Known rows, with every way that one mark hangs from another:
nezizu[movu[didov[lavo lumopot padilu sonaz[veko]]]]: [ 3.086 -0.658  1.887 -1.794  1.693 -2.485 -0.076 -1.769 -1.080  0.171
  1.778  3.974 -0.292 -4.152 -1.676 -0.702 -0.354  0.847 -2.932 -2.034
  4.123  0.216 -2.087 -2.053 -4.509  1.205  3.208 -1.011 -0.435 -0.058
 -1.336  1.522]
nezizu[movu[didov[lavo sonaz]]]: [ 2.431 -0.604  1.137 -1.292  1.346 -1.989 -0.552 -1.452 -0.935 -0.199
  0.462  2.438 -0.963 -3.447 -0.394 -0.668 -0.083  1.282 -1.775 -1.542
  2.063 -0.010 -0.797 -2.233 -4.704  1.693  2.375 -1.456  1.089 -0.413
 -1.796  0.465]
lumopot[didov]: [ 0.476 -0.540 -1.363  0.174  0.288  0.245 -0.076  0.674  0.464 -0.454
  0.931 -0.030 -0.594 -1.962  0.763  1.715 -1.266  0.640 -0.576 -0.235
  1.318  2.114  0.634 -0.415 -3.565  0.327 -0.304  0.609 -0.681  0.327
  0.700 -2.464]
didov[sonaz]: [ 0.609 -0.426  1.390 -0.809 -0.621 -0.623  0.235  0.285 -0.342 -0.513
  0.580  1.490  0.164 -1.137  0.268 -0.871  1.014  0.525 -0.141 -2.003
 -0.187  0.671 -1.239 -1.097 -0.769  0.859  0.182 -1.284 -0.451  1.343
  0.323  0.925]
movu[didov[lumopot padilu sonaz]]: [ 2.382 -0.641  0.617 -0.204  2.175 -0.803  0.995 -0.498 -0.156  0.584
  3.106  3.309  0.127 -4.143 -1.488 -1.087 -0.268  1.600 -2.423 -2.555
  3.537  0.815 -2.124 -0.934 -4.377  1.002  2.605 -0.913 -1.613  2.860
 -0.028 -0.006]
padilu[didov[lavo sonaz[veko]] lumopot]: [ 3.302 -3.882  3.306 -2.320 -4.162 -2.655  3.524 -0.757 -1.046 -0.670
 -1.727  2.238 -0.165 -1.372 -2.107  2.155 -1.193  1.038  0.488 -3.224
 -0.060  1.519 -1.055 -2.787 -3.670 -0.096  1.196  2.075 -3.769  0.919
 -0.932  2.165]
didov[padilu]: [ 1.128 -0.140  0.511  0.062  1.383  0.363  0.512 -0.630 -0.337 -0.007
  1.897  1.269 -0.133  0.259 -1.109 -0.809 -0.114  0.124 -1.125 -0.949
  1.354  0.072 -1.363 -0.867  0.413 -1.019  0.927  1.365 -2.645  1.377
  0.301  1.204]
movu[didov[lavo lumopot padilu sonaz[veko]] nezizu]: [ 3.882 -0.772  0.962 -0.875  2.347 -2.453 -0.541 -1.132 -1.438  1.758
  3.133  5.354 -0.793 -4.148 -3.760 -0.378 -0.989  2.222 -3.200 -2.029
  3.846  0.951 -2.991 -1.712 -7.812  1.756  2.737 -2.197 -2.902  1.839
 -0.418 -0.534]
movu[didov[padilu]]: [ 1.311 -0.604 -0.528  0.721  2.681  0.405  1.070 -0.307 -0.028  0.368
  3.024  1.420 -0.443 -1.040 -0.251 -0.808 -0.491  1.624 -0.699 -0.233
  2.097  0.002 -0.312  0.031 -3.096  0.067  1.399  0.439 -0.880  1.875
 -0.558 -1.144]
nezizu[movu[didov[lumopot padilu sonaz]]]: [ 2.304 -0.501  1.475 -1.352  2.825 -1.216 -0.445 -1.173 -0.936 -0.151
  1.739  3.173 -0.558 -4.204 -1.174 -1.147 -0.082  1.178 -2.666 -2.032
  3.668  0.138 -1.383 -2.498 -3.720  2.041  3.370 -0.761  0.402  0.540
 -1.121  0.072]
lumopot[didov[lavo padilu sonaz]]: [ 3.305 -0.834 -0.105 -0.542 -0.101 -1.457  0.473 -0.761 -0.269 -0.257
  1.719  2.553 -0.801 -3.817 -0.700  0.853 -1.115  1.039 -2.207 -3.354
  2.621  2.697 -2.132 -2.298 -5.688 -0.522  0.549  0.033 -3.806  1.786
  0.539  0.828]
sonaz[didov[padilu]]: [-1.039 -0.738  1.192 -0.223  0.919 -0.991  0.425 -0.454 -0.420  1.119
  0.519  1.353  1.939  0.062 -0.740 -1.028 -0.369 -0.110 -1.954 -1.262
  2.972 -0.454 -0.275  0.253  2.299 -0.961  1.529 -0.298 -1.945  0.629
 -2.379  1.744]
padilu[didov[sonaz[veko]] lumopot]: [ 1.523 -3.864  3.616 -2.034 -3.271 -1.091  3.529  0.478 -0.863 -1.187
 -0.977  1.541 -0.049 -0.079 -1.103  2.055 -0.636  1.095  1.299 -2.254
 -0.380  1.480 -0.212 -2.268 -2.082  0.562  0.970  2.487 -2.698  1.451
 -0.446  0.340]
padilu[lumopot[didov[sonaz]]]: [ 2.462 -2.313  1.147 -0.923 -1.051  0.177  2.007  0.255 -0.280 -1.034
 -0.311 -0.018 -0.683 -3.154  0.273  2.053 -0.518  1.322  0.279 -1.779
  0.975  1.957 -0.003 -2.828 -3.468  1.243  0.266  0.931 -2.723  1.203
  0.812 -1.441]
lumopot[didov[lavo sonaz[veko]]]: [ 2.099 -1.179  0.185 -0.941 -1.713 -1.993  0.494  0.086 -0.098 -0.416
  1.253  1.903 -0.104 -2.671  0.208  1.975 -0.876  0.592 -1.069 -1.720
  1.872  2.667 -1.141 -0.632 -5.603 -0.318 -0.562 -0.947 -1.987  0.498
  0.455  0.361]
veko[sonaz[didov]]: [-1.775 -1.255  0.374 -0.795  0.750 -1.097  0.368 -0.424  1.128  1.615
 -1.658 -0.066  0.266  0.234 -1.415 -2.601  1.153  0.018 -1.390 -1.862
  0.475 -0.041  1.394  1.310 -0.781 -2.530  0.041 -0.633  0.498 -0.274
 -0.727  1.325]
movu[didov[lumopot padilu sonaz] nezizu]: [ 2.748 -0.404  0.488 -0.196  3.836 -0.617 -0.995 -0.244 -1.181  1.334
  3.295  4.434 -1.240 -4.156 -2.984 -1.134 -0.526  2.613 -2.763 -2.069
  3.177  0.863 -2.119 -2.399 -6.545  2.962  3.150 -1.650 -1.987  2.717
  0.175 -2.788]

Rows:
[ 2.646 -0.470  0.623 -0.885  2.276 -1.343 -0.508 -1.815 -0.863  0.138
  1.087  2.421 -1.002 -2.978 -0.975 -0.702 -0.663  1.101 -2.191 -1.124
  2.922 -0.382 -0.902 -2.103 -4.106  0.851  2.669 -0.093  0.129 -0.533
 -1.722  0.496] => nezizu[movu[didov[lavo padilu]]]
[ 2.121 -1.863  2.014 -1.980 -3.195 -3.746  1.370 -0.855 -0.562  0.380
 -0.955  3.835  0.388 -2.450 -3.105  1.092 -1.542  0.120 -1.803 -3.389
  1.472  1.806 -2.180 -1.109 -3.964 -0.387  1.582  0.428 -2.076  0.661
 -0.754  2.847] => padilu[didov[lavo lumopot sonaz[veko]]]
[ 2.933 -0.683  1.374 -1.251  2.028 -1.697 -0.294 -1.697 -0.994 -0.145
  1.448  3.080 -0.919 -3.386 -0.928 -1.099 -0.103  1.326 -2.210 -2.100
  2.834 -0.080 -1.527 -2.688 -4.420  1.258  2.840 -0.616 -0.179  0.172
 -1.597  1.063] => nezizu[movu[didov[lavo padilu sonaz]]]
[ 3.177 -0.980  2.558 -1.655 -1.350 -2.734  1.338 -1.616 -1.120  0.164
  2.454  4.093  0.563 -0.766 -1.956 -0.618  0.180  0.193 -1.726 -2.958
  2.320  0.856 -3.795 -1.029 -2.400 -1.756  0.464 -0.588 -4.249  1.439
 -0.278  5.181] => didov[lavo padilu sonaz[veko]]
[-0.390 -0.327  1.165 -0.665  0.911 -1.749  0.082 -0.937 -0.438  1.495
  0.118  2.238  2.253 -2.226 -2.138 -0.984 -0.831 -0.490 -3.473 -2.065
  4.546 -0.031 -1.061 -0.106  1.819 -0.566  2.633 -0.760 -2.328  0.693
 -2.211  2.389] => sonaz[didov[lumopot padilu]]
[ 2.752 -1.490  1.480 -1.576 -2.870 -3.554  0.947 -1.213 -0.436  0.496
 -1.776  3.552 -0.174 -3.704 -3.143  0.590 -1.697  0.491 -2.273 -4.320
  1.093  1.763 -2.155 -2.172 -4.255  0.070  1.976  0.391 -2.174  1.001
 -0.688  2.567] => padilu[didov[lavo lumopot sonaz]]
[ 0.524 -1.860  0.928 -1.142  0.526 -1.827  1.247 -1.795  0.718  1.816
 -1.803  0.789  0.043 -0.747 -2.641 -2.476  0.688  0.209 -2.264 -3.216
  1.402  0.216  0.227 -0.068 -2.009 -3.384  0.722 -0.079 -2.292  0.272
 -0.832  3.107] => veko[sonaz[didov[lavo padilu[lumopot]]]]
[ 1.426 -0.401  0.771 -0.575  3.144 -0.325 -0.441 -1.060 -0.786 -0.275
  1.811  1.993 -0.753 -2.144 -0.436 -0.843 -0.280  1.179 -1.498 -0.471
  2.731 -0.436 -0.303 -1.785 -2.810  1.251  2.581  0.418  0.837 -0.152
 -1.468 -0.699] => nezizu[movu[didov[padilu]]]
[ 4.479 -1.589  0.983 -0.513  2.412 -1.165  0.051 -1.072 -1.534  1.098
  2.119  3.945 -1.814 -3.649 -2.739 -0.494 -0.812  3.156 -1.742 -2.402
  2.034  0.613 -2.045 -3.550 -8.044  2.119  2.586 -1.242 -3.663  2.433
 -0.695 -1.490] => movu[didov[lavo padilu[lumopot] sonaz] nezizu]
[ 3.787 -3.491  2.698 -1.950 -3.654 -2.383  3.043 -1.132 -0.910 -0.605
 -2.603  2.075 -0.817 -2.619 -2.095  1.717 -1.365  1.394 -0.012 -4.036
 -0.492  1.557 -1.151 -3.835 -4.218  0.332  1.640  1.955 -3.811  1.465
 -0.888  1.915] => padilu[didov[lavo sonaz] lumopot]
[ 2.224 -0.863  1.968 -1.774 -2.843 -3.060  0.797 -0.887 -0.805  0.079
  0.504  2.815  0.655 -0.970 -0.965  0.206  0.366 -0.054 -0.635 -1.906
  0.823  0.797 -2.402 -0.232 -2.893 -0.759 -0.326 -1.973 -1.892  0.100
 -0.308  4.013] => didov[lavo sonaz[veko]]
[-2.153 -0.870  2.013 -1.479 -1.101 -2.705  0.800  0.173 -0.368  1.224
  0.270  1.857  3.418  0.153 -1.190  0.703 -0.442 -1.294 -1.809  0.435
  4.336 -0.008 -0.066  2.791  2.271 -0.709  0.892 -1.665 -0.384 -1.009
 -2.276  2.178] => sonaz[didov[lumopot] veko]
[ 2.293 -1.478  0.147  0.369  2.206  0.499  1.927 -0.404 -0.216  0.257
  2.529  1.115 -0.417 -1.665 -0.499 -0.128 -0.523  1.897 -0.325 -0.576
  2.218  0.018 -0.368 -0.908 -3.431  0.399  1.789  1.093 -1.960  2.054
 -0.443 -1.109] => movu[didov[padilu[lumopot]]]
[ 4.314 -0.369  0.264 -0.587  2.828 -2.241 -1.081 -1.487 -1.318  1.892
  2.353  5.164 -1.356 -5.382 -3.914 -0.976 -1.146  2.519 -3.642 -2.941
  3.593  0.933 -2.977 -2.868 -8.223  2.195  3.294 -2.281 -3.068  2.320
 -0.368 -0.954] => movu[didov[lavo lumopot padilu sonaz] nezizu]
[ 0.735 -0.444  2.333 -1.887 -1.291 -2.138  0.573  0.097 -0.418  0.073
  1.133  3.086  1.437 -2.523 -1.389  0.262  0.458 -0.361 -1.642 -1.961
  2.625  1.297 -2.406  0.183 -1.224  0.826  0.908 -1.937 -0.985  0.822
  0.682  2.065] => didov[lumopot sonaz[veko]]
[ 3.568 -1.256  1.873 -1.522  1.692 -1.649  0.350 -1.877 -1.191 -0.382
  0.979  2.910 -1.007 -3.898 -0.978 -0.665 -0.187  1.604 -1.999 -2.275
  2.832  0.024 -1.452 -3.274 -4.787  1.442  2.808 -0.418 -0.906  0.298
 -1.395  0.866] => nezizu[movu[didov[lavo padilu[lumopot] sonaz]]]
[ 1.935 -1.837  1.468 -1.192 -2.729 -2.649  1.101 -0.747 -0.463 -0.016
 -1.395  2.655 -0.614 -1.258 -1.796  0.490 -1.178  0.868 -0.805 -3.511
 -0.475  1.358 -1.273 -1.919 -3.583 -0.348  1.192  0.879 -1.866  0.907
 -1.135  1.973] => padilu[didov[lavo sonaz]]
[ 2.038 -0.782  1.062 -0.506  3.374 -0.937 -0.598  0.106 -1.292  1.169
  4.006  4.761 -0.618 -2.896 -2.996 -0.473 -0.410  2.252 -2.378 -1.074
  3.600  0.776 -2.089 -1.257 -6.082  2.452  2.665 -1.727 -1.853  2.303
  0.045 -2.422] => movu[didov[lumopot padilu sonaz[veko]] nezizu]
[ 2.093 -2.422  3.815 -1.780 -0.457 -0.420  2.790 -0.086 -1.178 -1.012
  2.749  2.611  0.598  0.107 -0.918  0.054  0.967  0.603 -0.147 -2.168
  1.805  0.818 -2.410 -1.740 -0.394 -0.313  0.730  0.842 -4.406  2.365
  0.740  2.380] => didov[padilu[lumopot] sonaz[veko]]
[ 2.278 -1.253  0.423 -1.055 -2.281 -3.234  0.802 -1.378 -0.110  0.751
 -2.128  2.608 -0.315 -2.872 -3.272  1.076 -2.492  0.124 -2.023 -2.942
  1.292  1.339 -1.293 -1.339 -3.681 -0.550  1.942  1.346 -1.726  0.108
 -0.958  1.829] => padilu[didov[lavo lumopot]]
[-0.164 -1.393  0.452 -0.960  0.847 -1.892  0.469 -1.709  0.877  1.974
 -1.302  1.046  0.155 -0.442 -2.516 -2.901  0.738  0.055 -2.569 -2.892
  1.488  0.049  0.131  0.510 -1.916 -3.611  0.549 -0.448 -1.512  0.123
 -1.021  3.122] => veko[sonaz[didov[lavo padilu]]]
[ 2.008 -2.585  1.613 -1.220 -1.460 -0.082  2.338  0.505 -0.344 -1.224
  0.195  0.228 -0.200 -2.294  0.320  2.416 -0.392  1.104  0.721 -1.196
  1.132  2.024 -0.013 -2.044 -3.116  0.986  0.035  0.866 -2.805  1.052
  0.811 -1.216] => padilu[lumopot[didov[sonaz[veko]]]]
[ 0.396 -1.111  0.423 -1.219  0.849 -2.445  0.351 -2.016  0.933  2.252
 -1.658  1.703  0.378 -2.118 -3.602 -2.994  0.417 -0.190 -3.579 -3.725
  2.488  0.325 -0.509  0.428 -2.413 -3.354  1.136 -0.759 -1.855  0.122
 -0.667  3.516] => veko[sonaz[didov[lavo lumopot padilu]]]
[-2.286 -1.486  2.445 -0.945 -0.187 -1.647  1.358  0.177 -0.791  0.764
  2.074  1.872  3.038  2.741 -0.644  0.110 -0.042 -0.769 -1.040  0.661
  3.706 -0.354 -0.157  2.290  3.317 -1.938  0.402 -0.191 -1.737 -0.192
 -2.542  2.523] => sonaz[didov[padilu] veko]
[-0.326 -2.132  2.261 -1.246 -2.242 -1.501  1.691  0.820 -0.426 -0.638
  0.254  2.195  0.109  1.230 -0.751  0.864 -0.405  0.529  0.492 -1.635
 -0.510  1.242 -0.419 -0.271 -1.388  0.079  0.462  1.453 -0.683  0.981
 -0.617  0.452] => padilu[didov[sonaz[veko]]]
[ 2.039 -0.816  1.548 -1.571  0.898 -2.135 -0.270 -1.182 -0.968 -0.245
  1.093  2.654 -0.505 -2.655 -0.228 -0.280  0.006  1.082 -1.453 -0.963
  2.357 -0.093 -0.843 -1.485 -4.390  1.448  1.988 -1.474  1.144 -0.764
 -1.785  0.727] => nezizu[movu[didov[lavo sonaz[veko]]]]
[-1.403 -1.386  0.585 -0.750  1.487 -0.842  0.539 -0.857  0.926  1.539
 -0.755  0.544  0.268  0.307 -1.937 -2.948  1.102  0.004 -2.039 -2.262
  1.090  0.041  0.814  0.781 -0.590 -2.936  0.403  0.105 -0.847  0.365
 -0.521  1.897] => veko[sonaz[didov[padilu]]]
[-0.499 -0.867  1.862 -1.753 -2.288 -4.193  0.643 -1.079 -0.377  1.750
 -0.518  2.648  3.166 -1.159 -2.070  0.951 -0.986 -1.299 -2.564 -0.571
  4.637  0.087 -1.004  2.222  0.563 -1.568  0.951 -2.249 -1.322 -1.475
 -2.794  4.097] => sonaz[didov[lavo lumopot] veko]
